What can hang from each mark
J: Z
M: H N Z
N: Z
G: Q
H: M
Q: G M
Z: A J N
A: Z

Every row comes from one small tree of marks. Brackets hold a mark, then the marks that hang from it, in alphabetical order. Every link used is in the known rows. Which tree was each row made from?
Known rows
[G Q]: [-0.81 -1.48 -0.53 -0.62  1.96 -0.47  0.78 -0.36 -0.39  1.64 -0.79 -1.28
 -2.18  0.92  1.70  2.57 -1.22 -2.38  1.43  0.31 -1.44]
[Q G]: [ 0.64 -1.54 -1.70 -0.15  0.33 -1.35 -0.69 -0.38 -0.31  0.65  0.92  1.46
 -3.06  1.58  1.29  1.13 -0.31 -1.39  0.21 -0.18 -1.72]
[Z A J]: [-0.15  0.32 -1.48 -0.99  0.94  0.17 -0.70 -2.43 -2.89  1.81 -1.02  2.63
 -1.93 -0.71  3.81  3.34 -2.17 -0.75  1.19 -2.21 -2.45]
[Z A J N]: [-0.46  0.02 -0.20 -2.38  1.39  0.11  1.13 -4.88 -3.01  2.27 -0.73  2.81
 -2.05 -1.60  3.99  3.55 -2.26  0.13  1.51 -2.80 -2.56]
[H [M N [Z A J]]]: [-4.35  0.48 -2.40 -0.49  1.81 -0.82  1.66 -4.12 -2.45  0.24 -1.20  3.15
 -4.04 -0.07  0.38  4.02 -1.29  0.49  0.79 -3.34 -0.20]
[H M]: [-0.84  0.08 -2.68  0.90  3.08 -1.35  0.23 -2.34  0.97  1.10 -0.58  0.04
 -2.59 -0.08 -0.05  1.89 -0.87 -0.66  1.12  0.10 -0.53]
[G [Q [M N [Z A J]]]]: [-5.77  1.11 -0.41 -1.96  1.13 -0.37  2.89 -2.38 -1.39  0.24 -2.88  1.53
 -4.45  0.85  1.76  5.19 -3.61 -0.28  1.32 -2.98 -2.67]
[Z J N]: [ 0.21 -0.48  0.15 -2.09  2.47  0.60  0.86 -4.72 -1.91  2.33 -1.46  1.17
 -0.90  0.02  3.68  1.14 -1.10  0.77  0.32 -2.37 -3.00]
[N [Z J]]: [-0.37 -0.84 -2.28  0.82  2.48  0.32 -2.05 -2.69 -2.59  0.80 -1.63  0.36
 -1.36  0.58  4.29  1.68  0.73  0.59 -0.51 -2.31 -3.13]
[Z J]: [ 0.52 -0.04 -1.33 -0.75  1.92  0.61 -1.01 -2.40 -1.69  1.67 -1.71  1.16
 -0.61  0.91  3.44  0.67 -0.99 -0.20  0.18 -1.68 -2.92]
[N Z]: [-0.48 -1.98 -2.36  1.56  2.38 -1.06 -1.40 -1.44 -0.98 -0.01 -0.36 -0.59
 -2.49 -0.61  2.78  1.88  1.51  0.04 -0.64 -0.29 -1.36]
[G [Q M]]: [-2.25  0.76 -0.49 -0.56  2.36 -0.80  1.49 -0.61  1.93  1.32 -2.17 -1.63
 -3.03  0.77  1.26  3.10 -3.16 -1.31  1.80  0.25 -2.86]
[J [Z A N]]: [-0.17 -0.03 -1.03 -1.11  1.28 -1.43  1.64 -2.58 -3.22  0.84  1.06  3.43
 -2.37 -3.15  2.64  3.29 -0.26 -0.51  1.14 -1.15 -0.98]
[Q G [M H Z]]: [-2.66  0.63 -4.16  0.88  0.57 -2.73  1.32 -1.95  1.26 -0.49 -0.73  2.66
 -6.04  1.93 -0.50  2.61 -2.60  0.97 -2.17  0.59 -2.94]
[G [Q [M N]]]: [-4.30  0.07  0.96 -1.85  2.27 -1.20  3.09 -1.12  1.98  0.54 -2.87 -1.34
 -3.56  1.23 -0.05  2.86 -1.74 -1.18  1.21 -0.62 -1.77]
[N [Z A]]: [-1.16 -1.66 -2.70  1.53  1.44 -1.36 -1.07 -1.64 -1.99  0.09  0.37  1.14
 -3.73 -2.31  3.05  4.32  0.22 -0.49  0.47 -0.79 -0.94]
[J [Z N]]: [ 0.38 -0.43 -0.93 -1.00  2.18 -1.05  1.33 -2.28 -2.18  0.41  0.46  1.79
 -1.07 -1.52  2.20  0.89  1.00  0.09  0.01 -0.59 -1.52]
[A [Z J N]]: [ 0.29 -0.57 -1.22 -1.43  2.73  1.83  1.87 -6.03 -2.92  1.04 -0.99  1.56
 -2.35 -1.10  3.43  2.08 -0.25  1.27 -0.41 -2.39 -3.73]
[Q G [M H N Z]]: [-4.62  0.04 -2.50 -0.25  0.39 -3.14  2.98 -2.54  1.12 -0.95 -1.53  3.04
 -6.75  2.45 -1.92  2.44 -1.10  1.08 -2.80 -0.39 -1.78]

Write each row's tree
[-3.48  0.57 -0.85 -0.76  1.36 -1.04  0.16 -3.01 -0.43 -0.29 -2.42  1.47
 -4.18  2.90  1.85  2.22  0.08  1.23 -0.61 -3.77 -3.78]
[Q G [M [N [Z J]]]]
[-2.11  0.16 -3.92  0.03  0.81 -0.73  0.56 -3.85 -3.81  1.25 -1.37  4.19
 -3.90 -0.18  2.53  4.12 -2.42  0.43 -1.61 -1.52 -2.32]
[M H [Z A J]]
[-1.88  0.34 -3.02  0.82  0.49 -1.89  0.20 -0.35  1.46 -0.87  0.19  1.44
 -4.78  1.21  0.80  1.87 -2.38  0.50 -0.33 -0.01 -2.64]
[Q G [M Z]]
[-3.09  1.14 -1.60 -0.43  2.58 -1.76  2.71 -2.14  1.64  1.54 -3.22 -0.24
 -4.36  1.33  0.11  3.97 -3.25 -1.02 -0.05  0.90 -3.09]
[G [Q [M H]]]
[-2.58  0.94 -2.69 -0.76  2.55 -0.60  1.99 -5.99 -2.51  1.40 -0.16  2.86
 -3.51 -1.62  1.98  4.65 -2.96  1.26  1.84 -2.97 -1.44]
[H [M [Z A J N]]]
[-2.90  0.37 -2.77 -0.48  1.11 -3.00  3.32 -4.26  1.05  0.09 -0.51  3.01
 -6.22  0.92 -0.22  2.75 -2.71  1.97 -2.03 -0.03 -2.99]
[Q G [M H [Z N]]]
[-2.61  1.51 -1.73 -1.81  0.12 -0.94  1.75 -4.23 -1.34  0.58 -0.04  4.04
 -4.94 -0.11  2.97  4.38 -4.48  1.61  1.21 -2.96 -4.11]
[Q G [M [Z A J N]]]
[-1.05 -0.44 -2.43  0.65  1.57 -0.13 -1.63 -2.83 -3.66  0.90 -0.91  1.85
 -2.53 -1.12  4.61  4.11 -0.50  0.02  0.55 -2.88 -2.70]
[N [Z A J]]
[-4.04  1.67 -0.49 -2.16  1.80 -0.06  3.19 -4.18 -1.53  1.51 -1.76  1.22
 -4.08 -0.81  3.40  5.80 -5.20  0.55  2.35 -2.50 -3.77]
[G [Q [M [Z A J N]]]]
[-6.62  0.40 -1.57 -0.94  1.07 -2.63  4.71 -2.69 -0.18  0.08 -2.62  1.99
 -7.00  0.23 -1.03  6.24 -3.06 -0.46 -0.66 -0.38 -1.13]
[G [Q [M H N [Z A]]]]
[-3.60 -1.29 -2.00  1.12  3.78 -2.01  0.95 -3.38 -0.01 -0.41 -1.10 -0.36
 -3.90  0.13 -0.65  2.67  2.21  0.51 -0.15 -1.62  0.56]
[H [M [N Z]]]
[-3.44 -1.94 -2.30  0.07  1.61 -2.07  2.37 -2.86 -1.07 -0.43 -1.57  2.09
 -4.61  0.72 -0.89  1.74  1.02  0.71 -3.34  0.11  0.09]
[M H N Z]
[-2.80  0.42 -1.91 -0.83  0.01 -2.36  2.40 -3.00  0.12 -0.27  1.24  3.27
 -6.11 -1.31  1.30  4.43 -3.66  1.07  1.05 -1.17 -2.30]
[Q G [M [Z A N]]]
[-1.77 -1.58 -2.45 -0.25  2.18 -1.86  2.58 -4.70 -1.19  0.88 -0.47  1.93
 -4.13 -0.76  0.76  2.06 -0.55  1.51 -2.32  0.37 -0.99]
[M H [Z N]]
[-2.64  0.08 -0.09 -1.41  0.63 -2.11  1.65 -1.15  2.09 -0.34 -1.17  1.49
 -4.64  2.04 -0.64  1.48 -0.83 -0.10  0.00 -1.14 -1.95]
[Q G [M N]]
[-4.31  0.76 -1.93 -0.66  1.57 -2.24  1.41 -4.58 -0.74  0.22 -3.40  2.94
 -5.47  3.58  0.57  3.16  0.06  1.71 -2.31 -3.20 -3.94]
[Q G [M H [N [Z J]]]]
[-1.59  1.05 -2.81 -0.01  1.00 -2.95  1.35 -2.21  1.71  0.73 -1.54  2.49
 -5.45  2.01 -0.29  2.59 -2.45  0.12 -1.19  0.38 -3.30]
[Q G [M H]]
